What can hang from each mark
robuk: fazoz kuvol supifo
fazoz: batafu sivu
kade: sivu
pido: geke kuvol
supifo: batafu nalu robuk
kuvol: pido robuk

Each row was made from one small tree. Brackets hold a mark, then the marks that hang from it, in alphabetical order. Every link used is in the known rows. Write each row's tree.
Known rows
[robuk fazoz]: [ -0.7  -9.0 -12.3  -4.2   1.1  -7.9  -9.0   5.1  -4.5  -1.3 -16.0  -2.9
  -2.3  -1.6  -9.3   2.2   2.8   2.2  25.6  -2.4  -6.4  -1.3  12.8  -1.3]
[pido geke [kuvol [robuk [supifo nalu]]]]: [ -4.9  -1.4   0.0   2.8   0.9  -0.4   6.6  -5.7   4.3   2.2  13.8  -3.5
  49.0   0.2  22.0  22.5 -10.1   0.7  -4.9 -24.7   5.3   1.7  25.7   3.8]
[robuk fazoz supifo]: [ -4.1  -2.3 -10.9   0.6   1.9 -13.9  -4.6   3.5  -6.1   4.0 -12.9  -6.1
   6.2  -1.0   0.7 -10.5  10.5   6.6  15.5   6.7  -5.3  -1.4   0.0  -1.9]
[supifo [robuk fazoz]]: [ -2.6  -5.5  -9.4   1.3   0.4  -4.5  -7.2   1.4 -11.5  -5.1  -1.9  -6.2
  -7.6  -2.0 -15.4  17.0   1.9  -5.0  18.0  11.1   1.3  -0.6   6.7   2.5]
[supifo batafu nalu]: [  3.8  -3.7  -5.8  -2.9   1.5  13.2 -31.1   1.5  16.0   4.3  -7.8 -10.2
 -20.1   0.3 -15.7  19.5  -4.4  -5.5  14.6 -21.8 -16.6   1.0   7.8   4.2]
[supifo nalu robuk]: [ -0.8  -4.7   0.8   0.7   2.6   8.5 -23.8  -0.6  -4.3  -0.4  -0.4 -11.2
 -16.4  -2.4 -25.3  16.8  -9.6 -10.4  13.5 -16.9  -1.2   0.8   9.8   4.7]
[supifo batafu [robuk [kuvol pido]]]: [  2.2   4.5   2.2   1.7  -0.8  10.6   1.0  -3.5   0.8   2.1   0.2  -3.5
 -38.3  -0.7 -19.9  -9.4 -12.2 -11.0  -9.1   8.1   2.0   1.0 -26.1   1.0]
[robuk [fazoz sivu] kuvol [supifo nalu]]: [  2.0   9.2   6.0   4.1   1.2  -3.0 -12.5   0.1   2.5   0.3  -1.8   1.3
 -22.9  -0.3   0.5  -2.7  21.5   7.6 -15.8   7.4  -0.2  -2.4 -12.0  -8.0]
[pido geke [kuvol [robuk supifo]]]: [ -5.9  -5.1  -1.9   2.9  -0.7  -9.3  15.1  -3.8  -2.4   2.0   1.0  -0.6
  56.5   1.3  23.0  10.3 -11.4   3.9  -6.7 -15.4   7.0   0.9  20.6  -0.1]
[pido geke [kuvol [robuk [fazoz sivu]]]]: [ -1.8  -6.5  -0.5   0.7  -4.3  -5.3  14.0   1.6  -0.7 -11.3   0.5  14.1
  48.7  -0.6  22.6  34.0  -0.6   3.3 -13.5  -6.8   7.8  -0.9  31.0  -4.2]
[kuvol [pido geke] robuk]: [ -0.4  -3.8  -0.4  -3.4   0.1  -2.0  22.8   3.3  -9.4  -4.3  -3.0   8.2
  30.8  -0.8   1.4 -11.0 -20.9  -2.8  -2.3 -18.7   5.0   2.3  10.2   1.1]
[kuvol [pido geke] [robuk [supifo nalu]]]: [ -2.8   5.1   3.7   1.6   2.3   1.4  20.3   0.4  -3.5   0.9  11.1   1.3
  27.3   0.0  10.7 -13.6 -12.1  -2.1  -9.7 -19.6   6.2   2.6   1.5   4.0]
[kuvol pido]: [  1.3  -8.4  -0.7  -6.6   2.2  -2.5  -1.3   6.8  -5.6  -0.9 -27.0  -1.2
  -6.5  -2.4 -15.9 -31.0 -17.6  -5.7  13.1 -21.7  -2.7   0.4   5.2   0.2]
[fazoz batafu sivu]: [ 10.3 -10.7  23.1 -10.0  -1.2   4.0 -23.0   6.2   2.7  -5.7 -32.5   9.6
  -7.8   3.4  -7.6 -19.9   1.7  -0.6   0.5  -7.8  -7.1  -2.7   7.4  -4.3]
[supifo batafu nalu [robuk kuvol]]: [  2.9   6.0   1.3   3.8   0.1  17.6 -23.8  -8.4   9.2   4.8  13.5 -12.2
 -41.8  -1.1 -24.3  25.9  -3.3  -8.0  -0.6   1.6  -3.3   0.9 -13.4   3.1]
[supifo nalu]: [  2.8  -7.8  -1.3  -3.6   3.3   4.0 -25.0   2.5   3.5   0.4 -18.2  -9.8
 -11.2  -1.9 -17.7   3.3  -7.5  -3.7  19.5 -29.7  -9.9  -0.2  18.7   1.6]
[supifo batafu nalu [robuk fazoz kuvol]]: [ -1.1   7.3  -7.1   7.3  -0.8  13.4 -19.5  -6.2   8.2   3.4  24.5  -8.9
 -41.5  -0.5 -14.4  35.8   9.6  -5.0   3.5  17.4  -2.1   0.1 -10.9   2.9]
[robuk [kuvol [pido geke]] [supifo batafu]]: [  5.0   5.8  -2.9   0.7  -0.3   1.1  11.8  -4.6   8.5   4.6 -13.7   4.6
   4.0   2.4   4.1 -23.0  -9.9  -1.9 -15.9  -2.3  -0.8  -0.2 -23.5  -3.0]
[pido geke]: [  4.8 -12.1  -6.3  -6.5   1.2  -4.1  -8.1   1.4  -1.7  -3.9 -28.7   3.1
  24.1  -0.6  -9.3   5.0 -15.8  -2.7  14.7 -24.6  -5.6  -0.6  22.1  -2.7]
[kade sivu]: [ 11.7 -15.4  -4.0  -6.5   4.4 -12.8 -13.3   0.6  -6.1   5.0 -25.3   7.3
  -9.3  -2.6 -13.1   4.0  -9.2   3.2  29.5 -13.0  -7.3  -0.8  12.3  -0.5]
[pido geke [kuvol robuk]]: [ -2.7 -11.0  -1.9  -2.3  -1.5  -1.7  11.0  -2.5  -1.4  -3.1  -2.0   3.6
  48.9   0.1  13.2  21.4 -19.1  -0.2   2.3 -23.5   5.8   1.2  35.5   0.6]
[kuvol [robuk [supifo nalu]]]: [ -4.2   4.5   0.6   1.3   3.4  -0.5  -5.1  -0.4  -2.2   7.9  18.3 -11.2
   1.5  -1.5   0.4  -0.4   2.6   5.2   2.5 -12.1  -1.2   2.2   3.1   4.0]
[robuk [kuvol pido]]: [  2.3  -1.0   2.5  -6.0   1.7  -2.5   4.7   1.7  -6.2   1.3 -21.7   1.3
 -23.5  -1.4 -16.7 -37.2 -12.3  -1.7   1.9 -11.4   2.7  -0.2  -6.7  -5.3]
[kuvol [robuk [supifo batafu nalu]]]: [ -2.3   6.8  -2.6   4.7   1.4   9.2  -8.4  -1.9  10.8  11.5  26.2 -13.1
  -4.1   0.4   1.7  16.4   5.0   4.8  -1.1  -6.3  -8.9   3.2  -6.6   7.4]

Write each row's tree
[ -0.6  10.4  -8.6   4.6   0.7   2.9 -15.4  -5.8  14.6   8.5  12.4 -10.8
 -26.8   0.1   2.7  13.8  17.7   5.1   1.7  14.4  -8.1  -0.5 -18.5  -1.1]  [robuk fazoz kuvol [supifo batafu nalu]]
[  2.3  -2.8  10.1  -6.5  -1.6  -3.1  13.1  -1.3  -0.1  -8.9 -16.7  17.6
   7.6   4.3   8.8 -29.5  -3.5  -2.8  -1.0  12.2   5.3  -1.9   2.1  -3.8]  [robuk [fazoz batafu] [kuvol [pido geke]]]
[  2.3   1.9  -5.6   0.7   2.2   7.4 -25.7  -0.2  16.5   9.2  -4.7 -15.4
 -13.1   0.2  -5.4   9.4   2.3  -1.4   7.6 -13.7 -14.6   0.9  -6.4   5.3]  [robuk [supifo batafu nalu]]
[ -1.8   3.4 -14.0   2.8   1.3   2.1 -20.3   0.1  14.2   7.0   6.6 -12.5
  -9.9  -0.5   3.2  18.3  15.0   1.5  11.2   2.7 -13.4   0.2  -6.2   5.1]  [robuk fazoz [supifo batafu nalu]]
[  1.8   6.2   3.6   1.0  -0.3 -11.1  -1.3   0.7  -3.6   0.1 -10.5   4.0
 -15.7   0.3   0.1 -14.3  20.0  10.8 -15.0  16.3   1.4  -3.5 -17.1 -12.7]  [robuk [fazoz sivu] kuvol supifo]
[ -9.8  -3.4 -10.7   2.2  -2.0 -13.2  19.8  -2.7  -2.4  -0.4  13.0   1.3
  59.2   0.5  32.6  20.9   1.3   7.0  -3.9   2.2   9.1   0.0  22.1   0.6]  [pido geke [kuvol [robuk fazoz supifo]]]
[  1.6   8.7  -0.5   1.7   2.1   7.2 -21.8  -6.1  15.3  11.6   1.7 -12.9
 -29.9   1.7  -6.3   1.4   5.3   2.5  -3.4  -3.0  -9.1   0.1 -18.1  -0.3]  [robuk kuvol [supifo batafu nalu]]
[  4.0  -2.2   1.6  -4.5   0.9  -3.2  11.8  -1.3  -5.2  -2.6 -25.7   9.5
   5.4   0.4  -8.9 -24.2 -20.2  -4.0  -4.2 -17.3   3.9  -1.0   2.2  -7.0]  [robuk [kuvol [pido geke]]]
[ -1.5   7.4 -11.6   2.9  -0.4  -4.2  -5.3  -4.0   8.8   9.1   5.3  -6.9
 -17.9   0.6   2.0  -0.3  16.4   8.4   0.8  22.9  -7.4  -1.6 -23.1  -3.4]  [robuk fazoz kuvol [supifo batafu]]
[ -0.6   5.2  12.3  -1.3   1.3  -0.8 -11.1  -4.9   4.7   2.6   4.3  -2.6
 -19.8   3.5   8.9 -15.5  20.0   5.3   4.0  17.2  -0.9  -2.3  -9.0  -1.4]  [robuk [fazoz batafu] kuvol [supifo nalu]]
[ 1.8 -1.0 -0.1 -0.2 -1.7 -4.5  1.9  6.8 -8.5 -4.7  7.7  6.5  2.4 -2.2
  0.9 13.7 11.3  9.0 -3.2  5.8  0.0 -0.1  8.7 -4.8]  [kuvol [robuk [fazoz sivu]]]
[ -2.1   2.0  -3.5   2.3  -1.2  -3.5  18.4  -3.6 -12.5  -9.4   0.0   8.5
   2.2  -1.2  -6.8  -3.0  -9.3  -8.7  -7.3  13.2  13.1  -0.6  -6.0  -3.2]  [supifo [robuk fazoz [kuvol [pido geke]]]]
[ -4.5 -10.8   6.5  -3.4  -3.8  -2.9  12.5  -2.2   2.4  -8.2   6.8  10.4
  52.6   4.0  30.7  18.8  -0.8   1.3   1.7   4.7   5.8  -0.2  36.3   3.4]  [pido geke [kuvol [robuk [fazoz batafu]]]]
[  2.1   8.4   0.4   0.3   0.8   1.4   3.3  -2.0   6.7   9.2 -10.0  -5.7
 -24.6   1.3  -4.4 -33.3  -3.8   1.0  -8.5   3.7  -2.7   0.3 -32.6  -2.1]  [robuk [kuvol pido] [supifo batafu]]
[  4.6   3.3  -1.1   3.0  -1.9  10.8   7.6  -5.7   1.7  -2.7  -2.8   4.3
  -8.4   1.1 -12.7   1.8 -19.1 -14.4 -13.3   2.0   4.5   0.8 -16.2   0.2]  [supifo batafu [robuk [kuvol [pido geke]]]]
[  1.3  -4.0   0.9   1.4  -1.4  -1.8 -11.6   5.1  -9.3  -9.7  -7.2   4.0
 -12.6  -2.2 -14.4  17.0   8.8  -3.1  -1.7  10.9   2.2  -2.1   2.2  -3.5]  [supifo [robuk [fazoz sivu]]]
[-1.5 -8.4 20.9 -3.0 -4.9  1.8  4.0  2.3  2.8 -8.3  1.3 10.7 18.5  2.3
 23.8 10.0 11.2  4.5 -8.4 10.8  4.9 -1.6 21.8 -0.8]  [pido [kuvol [robuk [fazoz batafu sivu]]]]
[ -4.1  -1.9  -7.9   2.7   1.4   4.0 -18.8   0.0  -5.0  -5.2   8.4  -9.8
 -15.8  -2.6 -17.0  28.1   3.5  -8.4  17.0   0.7   0.6  -0.4  12.2   4.9]  [supifo nalu [robuk fazoz]]
[ -0.2   4.7  -4.2   2.6  -1.0   1.8  22.0  -0.2   3.7   3.6  10.5   3.4
  30.2   1.1  14.0  -7.8 -10.7  -0.6 -12.5  -4.0  -1.2   3.1 -12.2   4.4]  [kuvol [pido geke] [robuk [supifo batafu]]]
[ -0.7   4.9   3.2  -3.0   3.1  -7.6   8.5  -0.2  -7.1   5.3 -16.0  -2.1
 -15.6  -0.1  -7.2 -48.3  -5.5   2.0  -6.6  -2.3   4.4  -0.5 -21.7  -5.1]  [robuk [kuvol pido] supifo]
[ -5.8  -9.7 -11.9   0.0  -2.6  -7.1  17.1  -1.1  -1.7  -6.3   8.3   5.3
  51.4  -0.5  21.2  33.2  -7.0   2.5   5.1  -6.6   6.8   0.4  35.7   0.9]  [pido geke [kuvol [robuk fazoz]]]
[ -0.8   0.6  -4.1  -3.8   0.7  -7.4  11.5   2.4  -7.1  -0.6 -15.3   3.4
 -21.0  -1.9  -8.8 -26.3  -1.1   1.9   4.6   5.8   3.3  -1.1  -6.4  -5.1]  [robuk fazoz [kuvol pido]]
[  1.3  -0.6  -6.2  -3.7  -0.4  -7.8  18.7   0.4  -5.6  -6.5 -15.7  12.9
   7.5  -0.4   0.0 -13.7  -8.4  -1.4   0.9  -0.9   5.7  -1.3   1.1  -5.9]  [robuk fazoz [kuvol [pido geke]]]
[ -0.3  -3.7   9.9  -4.2  -2.1  -1.7  26.5   4.1  -5.9  -8.3   7.5  16.1
  31.1   3.0  18.8 -15.1  -4.7  -0.7   3.2   9.3   6.6   0.9  12.3   3.2]  [kuvol [pido geke] [robuk [fazoz batafu]]]
[ -2.7  -2.3  -9.0  -1.0  -0.7  -7.0  29.5   5.7 -11.2  -5.5   9.5  11.4
  32.9  -1.6   8.4  -1.5  -9.6  -0.1   2.8  -2.3   6.7   1.3  11.4   1.2]  [kuvol [pido geke] [robuk fazoz]]
[  0.1  -1.6   8.8  -2.4   1.7  -1.2 -18.5   0.3   6.6   0.3  -3.5  -5.7
  -4.1   3.5   9.2 -11.8  16.4   1.6  14.4   7.3  -5.7  -1.6   2.9   3.9]  [robuk [fazoz batafu] [supifo nalu]]
[ -3.7   6.6   0.5   3.7   1.3   4.8   2.5  -2.6  -9.0  -4.1   9.9  -3.0
 -37.3  -2.5 -14.1  -3.1  -1.3  -8.6  -1.8   9.2  10.6   0.5 -10.1   2.1]  [supifo nalu [robuk fazoz [kuvol pido]]]
[ -2.7  -2.0  -6.8   5.0  -2.8  -0.1   8.9  -5.9  12.1   5.1  10.0  -2.5
  48.6   2.5  25.2  25.1  -9.2   1.9 -10.3  -8.2  -1.0   1.9  12.1   3.5]  [pido geke [kuvol [robuk [supifo batafu]]]]
[  0.6   6.9  -2.0   4.9  -3.0  -0.9   3.9   3.7   5.5   3.1  19.4   1.5
  -0.2  -0.1  13.3  16.3  22.2  11.5 -14.5  20.4  -5.2   0.2 -15.8  -2.0]  [kuvol [robuk [fazoz sivu] [supifo batafu]]]
[ -1.9   6.8   4.2   3.6   0.1  -1.9   0.7   4.0  -2.1  -0.3  21.4  -1.0
   1.1  -1.6  10.0  11.0  19.9  10.6 -11.3   5.1   2.3   0.2  -2.9  -1.3]  [kuvol [robuk [fazoz sivu] [supifo nalu]]]
[ -1.5   6.6  -2.5   2.6   0.4   2.3  14.9   2.2   1.5   8.4  14.8  -5.7
   1.3   0.6   5.2 -19.4  -3.9   2.7  -7.7   1.2  -2.5   3.2 -20.3   5.4]  [kuvol pido [robuk [supifo batafu]]]
[  0.7   2.0   5.5  -0.6   1.1   1.6   6.8  -2.5 -13.8  -1.7  -7.6  -1.3
 -30.7  -2.0 -22.9 -22.5 -15.2  -9.3  -4.9   2.2  10.5   0.3 -15.2  -2.0]  [supifo [robuk [kuvol pido]]]
[  0.5  -2.7 -13.3   3.8  -1.7   5.3 -13.6  -0.9   2.0  -0.7   4.4  -8.1
 -14.6  -0.9 -12.8  29.8   5.3  -5.4  16.8  17.7  -7.5   0.0  -3.5   5.5]  [supifo batafu [robuk fazoz]]
[  2.4  -1.1  21.3  -4.4  -3.1   1.6  15.4   9.1  -6.2 -10.2   4.1  17.6
  -0.1   1.6  12.0 -26.0   8.4   3.3 -13.4  15.1   5.6  -0.5  -1.0  -0.5]  [kuvol pido [robuk [fazoz batafu sivu]]]
[ 3.1 -3.7 18.2 -4.3 -3.0  0.7  0.3  5.9 -2.6 -6.7  6.9 12.3  0.6  2.0
  8.7 -2.2 16.4  8.4 -3.1 17.4  0.2 -1.1  9.1 -2.9]  [kuvol [robuk [fazoz batafu sivu]]]
[  4.9  -2.4  21.3  -0.4  -1.5  10.8 -26.0   1.9   1.3 -10.6   0.9   5.3
 -20.8   1.8  -6.3  14.6  13.6  -8.5  -2.8  12.2   0.9  -2.3   5.6   2.9]  [supifo nalu [robuk [fazoz batafu sivu]]]
[  1.2   8.5   3.4   2.5   0.5  19.3  -8.7  -5.3   7.3   2.2   8.1  -6.7
 -46.8  -0.1 -19.9   2.7 -10.5 -13.2  -8.6  -1.8   1.6   1.8 -19.7   4.4]  [supifo batafu nalu [robuk [kuvol pido]]]
[ -2.5   4.5   2.6   2.7  -0.9  -9.3   8.5   6.5  -8.8   0.4  13.7   3.9
  10.6  -1.1  10.0   2.2  19.3  13.4 -11.0  14.3   1.8  -0.8  -7.2  -4.3]  [kuvol [robuk [fazoz sivu] supifo]]
[ -0.6   6.3   2.4   0.5   4.2  -0.7 -13.7  -5.3   2.0   9.7  -3.5  -9.9
 -23.3  -0.3  -8.5 -11.9   3.2   4.2   2.3  -9.9  -1.9  -1.0  -9.4  -4.2]  [robuk kuvol [supifo nalu]]
[ -5.8   8.3  -9.4   4.6  -0.9  -3.1  20.6   3.5   0.6   6.6  23.3  -3.5
   2.9  -0.5  13.4  -9.9   7.8   4.8  -4.0  18.3  -1.2   2.3 -19.4   5.5]  [kuvol pido [robuk fazoz [supifo batafu]]]
